Known rows, with every way that one mark hangs from another:
dega[gitak[pefan[nipokiv] vanap[tozub]] pozov[zuvel]]: [-25.0  -2.5  -1.6  21.2  24.2   3.5   6.1  16.1  -2.2  10.3  -5.9  -2.3
  -6.5 -13.7  20.3  -5.0  -6.3  24.7 -35.7  14.8   4.3  26.7  15.8 -43.8
  10.8 -14.8   7.1]
dega[gitak[pefan[nipokiv[vanap]]] pozov[zuvel]]: [-15.5 -28.4  -5.6  41.2   0.6  13.3  14.0   8.8  20.7   3.6  -2.8  12.2
 -14.7  11.9   3.8  -3.4 -17.4  17.2 -44.0   9.9  16.7   5.9   1.0 -36.7
  15.6  -0.4  13.8]
dega[gitak]: [ -4.7 -34.5   0.3  10.4 -12.8  13.3  35.5   1.0  17.7  -4.1  20.2   6.1
 -28.0   5.5  -9.3  -3.8  10.3  11.5 -25.1  11.5  15.4 -14.0 -10.1  -0.6
 -10.2   6.4 -14.2]
zilubis[nipokiv[pefan vanap[gitak[dega[pozov]] tozub]]]: [ 17.8 -62.3 -11.0 -40.9 -11.8   2.0  52.1   9.8  -8.1   4.1 -30.5  24.2
  -9.8  16.5  16.9 -32.1  -5.4  41.4  28.6  21.1  -0.4  14.6 -21.9   3.7
   0.6  19.0 -33.2]
zilubis[nipokiv[vanap]]: [ 12.5 -69.9   0.7  -7.6 -35.6  17.5  58.2   1.2  37.6 -10.9  -4.9  29.9
 -19.6  24.1 -12.3 -24.9  32.8   2.2  17.3  15.7  19.7 -35.7  -9.5   4.2
   3.0  15.0 -20.9]
gitak[dega[pozov] pefan[nipokiv[zilubis]] vanap[tozub]]: [ -8.1 -16.5   0.7 -11.4  -3.4  -9.7  18.1  19.2 -15.4   5.8   8.5  37.8
   3.2  28.1  26.9   0.6  25.8  37.7 -11.2  14.3  23.6  26.7  19.0 -34.3
   9.6  21.5  20.5]
dega[gitak[vanap] pozov[zuvel]]: [-47.6 -13.2 -23.1  28.4   9.9  19.8  20.1  17.2  23.9   2.8  -1.8 -16.4
 -10.2 -19.6  -4.8  -6.0 -19.5   5.6 -18.2  19.9  -0.7  -0.1 -18.1 -48.2
  14.0 -31.3 -21.6]
zilubis[nipokiv[vanap[gitak pozov[dega] tozub]]]: [ 16.9 -27.1   4.1 -38.2  10.5  16.4  43.4  18.8  -4.9   1.9 -31.8 -16.7
  -6.7 -13.4   8.3 -46.7 -15.0  -8.9  48.4  19.3  -7.9   1.5 -15.5   3.4
 -23.5  14.4 -57.5]
gitak[pefan]: [  8.3 -28.0   5.2  24.0 -15.5   6.2  26.3  -2.6   2.9  -3.7  24.5  22.4
 -33.5  18.9  -6.7  -3.8  31.5  21.6 -20.5   3.6  18.7 -27.5   6.3  16.8
 -16.4   6.3   1.0]
vanap[nipokiv]: [ -2.2 -31.6  13.9 -11.4 -15.0   8.0  36.8   7.1   9.1  -3.4   5.8  14.5
 -46.4   4.4   3.7 -17.1  47.1  -1.6   1.4  11.8  11.4 -25.6   2.2  28.3
 -12.1  11.4  -0.7]
nipokiv[pefan vanap[gitak] zilubis]: [ 26.3 -59.9   6.3 -16.5 -30.0  14.2  54.4   2.6  14.2  -6.3 -11.6  44.4
  -0.3  21.9   5.1 -21.5  15.3  36.2   7.1  12.1  12.2 -32.1 -15.6  15.4
  -1.3  46.4 -10.1]
gitak[pefan vanap[tozub[dega]]]: [ -6.8  -0.6  -9.4  -6.2   3.1 -22.5  23.3   4.6 -14.5  18.0  10.6   5.0
  -4.3   5.2  25.2   1.1  31.2  30.9   9.0  -0.7   7.3   5.4  14.0 -18.0
   0.2   0.5 -16.0]
vanap[gitak[dega[pozov] pefan]]: [ -2.6 -13.9 -10.1  18.3   2.8  -1.7  10.3   5.9 -25.4   0.4  10.6   9.0
 -28.5  14.3   9.5   1.8 -16.0  32.1 -21.1  11.7   5.9  17.6  -6.8   0.6
 -14.2  -6.3  -8.4]
vanap[gitak[dega] tozub]: [ 12.0 -14.0  11.8 -19.7   1.6 -11.4  30.0   5.7 -27.8  14.9   5.9  -7.2
 -23.3  -4.2  13.5 -22.0   6.7  33.3  14.1  12.5  -2.2   0.4  -2.1  18.7
 -19.8  -4.7 -32.9]
tozub[vanap[gitak nipokiv[zilubis] pozov[dega zuvel]]]: [-35.4   5.5   7.5 -21.5  30.1  17.9  14.5  16.1  -8.8  16.3 -17.4 -11.1
  -2.8 -38.4  17.4 -32.7 -21.4 -25.9  22.9  28.1 -16.3 -14.4 -24.4  -0.4
 -11.2  28.4 -27.2]
pozov[dega[gitak[pefan[nipokiv]]] zuvel]: [-12.9  -1.1  20.0  44.7  16.2   8.8   6.4   2.3   4.4   6.8  15.9   8.0
 -31.2   5.7  -3.9  -3.8 -19.3  -2.8 -48.7  15.7  16.2   8.6  -5.8 -11.4
 -17.8   0.7  14.2]
pozov[dega[gitak[pefan[nipokiv] vanap]] zuvel]: [-30.1  11.7  12.6  45.4  18.0   8.3   1.1  17.1   8.2  -7.5  -2.3  12.2
 -11.4  -1.5   2.4   3.8 -11.7   1.2 -41.9  20.5  10.3  17.9   2.5 -36.7
  -5.7  -5.6  12.0]
zilubis[nipokiv[pefan vanap[gitak tozub[dega]]]]: [ 31.9 -62.0  -2.2 -47.1 -14.6 -11.6  62.0 -10.3  -0.1  19.5 -22.9  20.8
  -8.0   9.7  24.8 -29.8   4.0  27.4  39.6  10.1   2.8  -4.0 -16.2  13.3
   0.3  35.9 -37.6]
pozov[dega[gitak[pefan[nipokiv[zilubis]] vanap]] zuvel]: [-26.3   0.5  16.8  35.8  12.8  15.6   6.9  15.6  12.7  -2.3   4.4  30.6
   0.7  10.3   6.8   1.3  -9.1   3.0 -41.7  23.0  18.8  13.8  -1.1 -39.4
   0.6  17.2  21.1]
vanap[gitak[pefan[nipokiv[zilubis]]] pozov]: [ 21.4 -27.1  22.0   6.9  -4.0  10.7  23.7   2.4 -12.3   0.0   9.8  26.1
 -11.9  10.0  11.8 -12.3  -5.6   3.0 -11.7   9.3  19.5 -16.8  12.9  15.7
 -26.3  46.9  14.0]
zuvel[pozov[dega[gitak[vanap]]]]: [-35.3   8.4  -4.2   8.5  16.1  22.7  17.2  27.6  25.7 -12.0   8.3  -3.9
  -0.9 -25.2 -16.4   2.7 -10.5 -10.9 -23.6  21.7  -0.6  13.5 -23.7 -35.3
 -21.6 -12.0 -17.0]
dega[gitak pozov]: [-15.0 -34.0 -17.8   9.9  -5.9  16.5  32.0   2.7  19.1   1.7  19.6  -3.6
 -33.2   0.5  -8.8  -0.9  -8.4   5.6 -28.3  12.6  13.5   3.7 -17.0 -20.9
  -3.2  -1.2 -15.5]
pozov[dega[gitak[vanap]] zuvel]: [-43.1   7.5  -3.3  28.8  15.6  17.2  15.0  20.6  19.1  -2.2  -3.0 -14.1
 -10.5 -17.2  -9.8  -9.3 -16.2  -4.8 -12.3  22.9  -1.5   1.9 -22.2 -38.1
  -4.7 -25.6 -25.8]
zuvel[pozov[dega[gitak[pefan[nipokiv]]]]]: [ -6.2   1.3  19.6  25.8  14.8  13.8   6.5   9.6  11.9  -2.0  26.7  18.3
 -21.9  -3.5 -12.8   7.4 -15.1 -10.5 -59.2  14.9  18.1  19.9  -5.7  -8.6
 -35.1  16.6  22.2]
tozub[dega[gitak] vanap]: [-29.5 -23.9 -24.5  -7.8  -6.4 -14.4  31.6 -15.3  15.6  21.5  25.9   1.4
  -1.5  -5.4   7.1  15.2  -1.6   5.4 -14.6  11.1  10.4   1.2 -20.5 -32.0
  12.1  27.5 -23.7]

Rows:
[-42.5 -36.0 -21.9 -26.2   0.0  -5.1  36.2  -8.6   9.8  43.0   4.6  23.1
 -12.7  -3.2  25.9 -12.7  -0.6   3.2  11.9  17.0   4.3 -14.8 -34.5 -15.7
  27.4  42.9   1.7] => tozub[dega[pozov[zuvel]] vanap[nipokiv[pefan zilubis]]]
[  8.3 -12.6   8.0  19.7  -3.2  -4.5  12.8   3.5 -25.6  -5.5  12.0  19.8
 -23.9  17.2   5.8   0.1   4.2  34.7 -16.7  10.0   6.5   0.3  -0.8  19.9
 -23.0   2.2  -6.7] => vanap[gitak[dega pefan]]
[-21.3 -19.5  -6.3  25.8  14.1  34.7  19.6  17.0  13.1  -6.0 -17.8  -0.4
  -7.6   6.5  -7.2 -26.2 -31.3  -9.7   0.3  17.1   1.6  -2.8 -25.4 -18.7
 -10.0   6.0 -28.1] => zilubis[nipokiv[vanap[pozov[dega[gitak[pefan]] zuvel]]]]
[-18.5  -1.6   3.0  10.0  13.4  23.1  20.8  12.0  21.0   3.6  25.6  -6.9
 -22.2 -20.0 -23.4  -5.9 -19.3 -17.0 -30.5  16.9   5.6   2.9 -29.7  -9.6
 -33.0  -4.5 -16.8] => zuvel[pozov[dega[gitak]]]
[ 15.5 -57.9  16.2  -6.3 -40.5   7.4  51.5   2.9  32.4   0.3  10.8  41.5
  -7.7  33.5  -1.7 -15.1  34.7   5.0  -2.0  10.4  35.4 -35.9   6.4  -6.2
   7.8  43.0  13.7] => pefan[nipokiv[vanap zilubis]]
[-51.7  -4.6 -16.7  -9.5  14.7   5.2  23.5  20.1  -1.7  10.8 -21.0  -6.8
 -11.7 -15.8  24.3 -11.0 -14.5   1.3  17.2  10.6 -12.4  -3.8 -24.9 -17.4
  -2.3  12.8 -13.6] => tozub[dega[gitak[vanap[nipokiv[pefan] pozov[zuvel]]]]]
[  1.9 -26.4  14.9 -46.3   0.2  15.4  40.5  15.9 -10.2  13.5   0.8   4.2
 -24.3  -3.3  20.4 -39.9  38.9   1.2  33.5   8.1   5.1 -25.4   6.1  26.6
 -16.7  36.4 -16.7] => vanap[nipokiv[zilubis] pozov tozub]
[-38.1   9.1  12.2  15.9  24.6  24.7   2.3  26.0   5.4  -9.4 -12.5  26.2
  -8.2   1.1  18.6  -5.9  13.5   6.4 -26.8  24.6   3.0  18.5  -6.1 -20.7
   3.6  13.0   8.1] => pozov[dega[gitak[pefan vanap[nipokiv[zilubis]]]] zuvel]
[-36.2  16.4   2.6  -2.3  38.1  16.4   1.5  32.9 -22.2  -3.4 -28.5 -13.3
  -5.8 -28.9  29.1 -21.8  15.4  18.9   1.2  10.8 -18.1   8.6  14.2  -8.7
  -4.6  -5.8 -16.0] => dega[gitak[pefan vanap[nipokiv pozov[zuvel] tozub]]]
[ 37.5 -44.7  25.8 -30.8 -15.3   0.3  46.9   4.8   5.5  11.4 -10.6  23.9
   1.3   6.0  21.9 -29.9  21.5  22.9  10.3  13.1  16.9 -12.5  16.9   3.6
   2.5  38.3  -6.2] => pefan[nipokiv[vanap[gitak tozub] zilubis]]
[-33.9   8.2   0.0 -19.7  10.3  15.9  21.0  39.5  -1.0 -19.5 -18.4  -8.2
 -22.2 -12.2   7.9 -17.8  21.5 -23.6  26.3  18.0  -6.1  -2.9  -6.9  -5.9
 -25.2   3.9 -19.8] => gitak[vanap[nipokiv pozov[dega]]]
[-25.7 -19.0   3.0 -11.8  -2.2  14.1  26.4  23.8  15.6 -24.8 -14.2  16.0
 -18.0  -6.3  13.9   1.0  40.5   6.6 -15.9  19.9   3.7   6.1   2.4 -10.2
   1.1   9.2  -2.8] => dega[gitak[vanap[nipokiv]]]
[ -1.3   8.8  19.0  -6.6  38.1  10.0   6.4  16.3 -42.2  14.6 -23.3 -23.4
 -29.8 -34.6  29.4 -41.6   0.4  12.3  17.6   7.3 -21.6 -10.8  12.9  35.4
 -26.6  -4.9 -21.8] => vanap[gitak[pefan] nipokiv pozov[zuvel] tozub]
[ 17.3 -84.2  -0.1 -14.6 -41.6  16.5  66.8  -0.8  35.5 -14.9 -11.3  49.0
 -19.0  33.7 -12.1 -25.4  33.3  17.6  16.6  14.5  18.4 -39.6 -18.1  16.2
   1.5  32.4 -10.5] => zilubis[nipokiv[pefan vanap]]
[ 26.7 -39.8   9.1 -17.1  -5.2  -1.9  31.7   8.3 -20.1  -4.1 -21.5  29.2
  -3.7  22.2  19.6 -23.7  19.7  44.3  16.1  15.1   3.6  12.3   5.6  15.1
  -4.1  13.5 -25.7] => zilubis[nipokiv[vanap[gitak[dega pefan] tozub]]]
[-16.0   2.3  -9.4  -1.9  19.2  12.3  14.2  26.1 -15.3 -11.7  -8.0  -4.2
   6.6 -10.8  14.4  -4.5  14.6  29.2  -4.8   5.2  -3.4  10.0  13.3 -20.8
 -12.6   6.0 -23.0] => dega[gitak[pefan vanap[pozov tozub]]]
[ -1.9 -13.8  10.5   7.9  -3.9 -20.4   9.8  -1.5 -20.1  -3.1   8.3  34.8
  -1.5   8.5  15.0  12.3   8.9  27.0 -29.4  19.6  11.5   9.7  10.4  -0.4
  -6.1  32.1  15.2] => tozub[vanap[gitak[dega pefan[nipokiv]]]]
[-14.6 -43.4  -4.1   0.2  -8.7  29.1  50.3  14.6  22.2   1.3 -21.2   8.1
 -17.1   9.4 -15.3 -46.1 -20.9 -13.7  40.7  17.9  -0.7 -39.0 -40.0   2.1
 -16.0  12.0 -31.7] => zilubis[nipokiv[pefan vanap[pozov[dega zuvel]]]]
[-15.4   0.6  13.3  -8.1  25.6  20.4  20.7  20.9 -20.1   5.0 -27.0 -14.3
 -39.7 -26.2  10.0 -40.9 -27.4 -14.9  23.0  19.0 -21.3 -16.8 -29.1  33.6
 -38.2   7.1 -22.3] => vanap[gitak nipokiv[pefan] pozov[dega zuvel]]
[-34.7 -16.8 -13.7  27.2  -3.0   5.0  22.7   6.0   1.2  24.8  20.1 -12.8
 -36.0   5.7 -10.5 -18.5 -20.5   8.5   3.5  13.9   5.8 -18.0 -26.1 -14.2
  -1.9 -33.2 -18.1] => gitak[dega[pozov[zuvel]]]
[ -4.8 -29.3  -7.7 -49.0   1.0  -8.5  40.3   0.0  -7.3  42.5  14.7   2.0
 -32.7   3.3  36.7 -21.1  21.0   4.3  22.4   6.8  13.3   9.6  -5.1  -4.1
   8.5  32.4 -12.8] => vanap[nipokiv[zilubis] tozub[dega[pozov]]]
[  6.0 -23.8  -2.0  -4.6 -11.7 -14.5  22.1  16.5 -14.6   7.1   1.6  21.0
 -11.8  32.0  19.7  -8.1  20.3  40.6  -7.6   3.7  19.5  20.3  16.1 -19.1
   5.7  12.1   8.4] => gitak[dega[pozov] pefan[nipokiv[vanap[tozub]]]]
[ 19.1 -21.3  12.6 -13.1   5.0 -10.3  17.9   3.2 -33.1  20.4  10.4  26.6
 -14.1  19.2  30.6 -10.4  -4.7  35.9 -19.2  14.7  17.6  30.2  12.2  -1.9
  -8.1  29.3  11.8] => vanap[gitak[dega[pozov] pefan[nipokiv[zilubis]]] tozub]
[-22.4  -1.8  -1.2  18.8  11.3   8.8  17.3  11.7 -23.0  17.2   1.6 -28.8
 -22.4 -15.8  -3.7 -29.6 -39.8   2.4  24.2  13.5 -12.0 -26.8 -23.2   9.4
 -26.6 -22.8 -35.7] => vanap[gitak[dega] pozov[zuvel]]
[-17.1  -0.3  14.7   7.2  19.1  14.6   3.1  17.8 -36.9  10.3  -9.6  11.0
 -19.4   2.2  25.9 -26.5 -10.0  12.5  10.3  15.2  -6.0 -10.6  -6.4  25.9
 -18.6  17.9  -3.0] => vanap[gitak[dega pefan] nipokiv[zilubis] pozov[zuvel]]
[ 11.5 -24.4  23.1  -9.2  -8.6  -3.7  29.4   9.9  -0.5   0.6   7.7  44.2
   3.2  17.2  20.8  -7.4  51.6  29.7 -12.0  11.5  24.8  -4.5  33.3 -10.7
   2.9  34.1  22.1] => gitak[pefan[nipokiv[zilubis]] vanap[tozub]]
[-39.1 -17.4 -11.2 -15.7  14.7  -3.0  17.4  10.5 -17.7  11.9 -22.3  11.0
 -19.0 -17.9  22.9 -16.2 -13.9  21.0   1.2  27.9 -18.9   3.7 -30.8   2.3
   6.8  10.7  -9.5] => tozub[vanap[gitak[dega[pozov[zuvel]]] nipokiv[pefan]]]
[-43.7 -26.5  -8.3 -10.3  -4.0  12.6  27.8  26.0   1.3   4.3 -15.1  35.6
 -14.6  16.6  19.2 -17.7  14.3  23.3  12.5  24.9   1.9  -5.8 -24.4 -15.1
  15.0  10.6   9.5] => gitak[dega[pozov[zuvel]] vanap[nipokiv[pefan zilubis]]]
[ 35.8 -32.8  12.3 -14.9  -4.5   5.5  33.3   6.2 -10.3   3.4  -9.0  27.7
   5.9  11.3  22.8 -23.2  27.9  47.2   3.3   6.1   8.8  -8.8  16.3  11.4
   3.0  30.5 -16.5] => nipokiv[vanap[gitak[pefan] tozub] zilubis]
[ -1.9 -19.8  -7.8 -17.8   1.6 -14.4  36.1  -9.9  -3.8  33.4  24.0 -15.2
 -21.5  -2.2  16.6  -7.9   1.6  16.6  -1.4   0.9  10.4   8.3  -8.8 -11.4
  -4.0  10.4 -31.0] => vanap[tozub[dega[gitak]]]
[-46.0  -5.4  -7.3  13.1   8.3  10.0   4.2  27.2  -8.5   2.4  -7.4  29.7
 -12.4  15.7  24.1  -6.6  19.1  21.9  -4.7  20.2   5.2   8.7  -3.1 -21.9
  16.8  -3.1  13.9] => gitak[dega[pozov[zuvel]] pefan vanap[nipokiv[zilubis]]]
[ -0.6 -47.2  10.6 -32.1 -18.1  23.1  47.7  11.2   1.6  -3.3  -1.1  35.1
 -28.9  15.8   8.8 -27.4  31.9   3.1  18.5  10.2  11.1 -40.1 -13.6  35.6
 -19.6  55.7   4.9] => vanap[nipokiv[pefan zilubis] pozov]
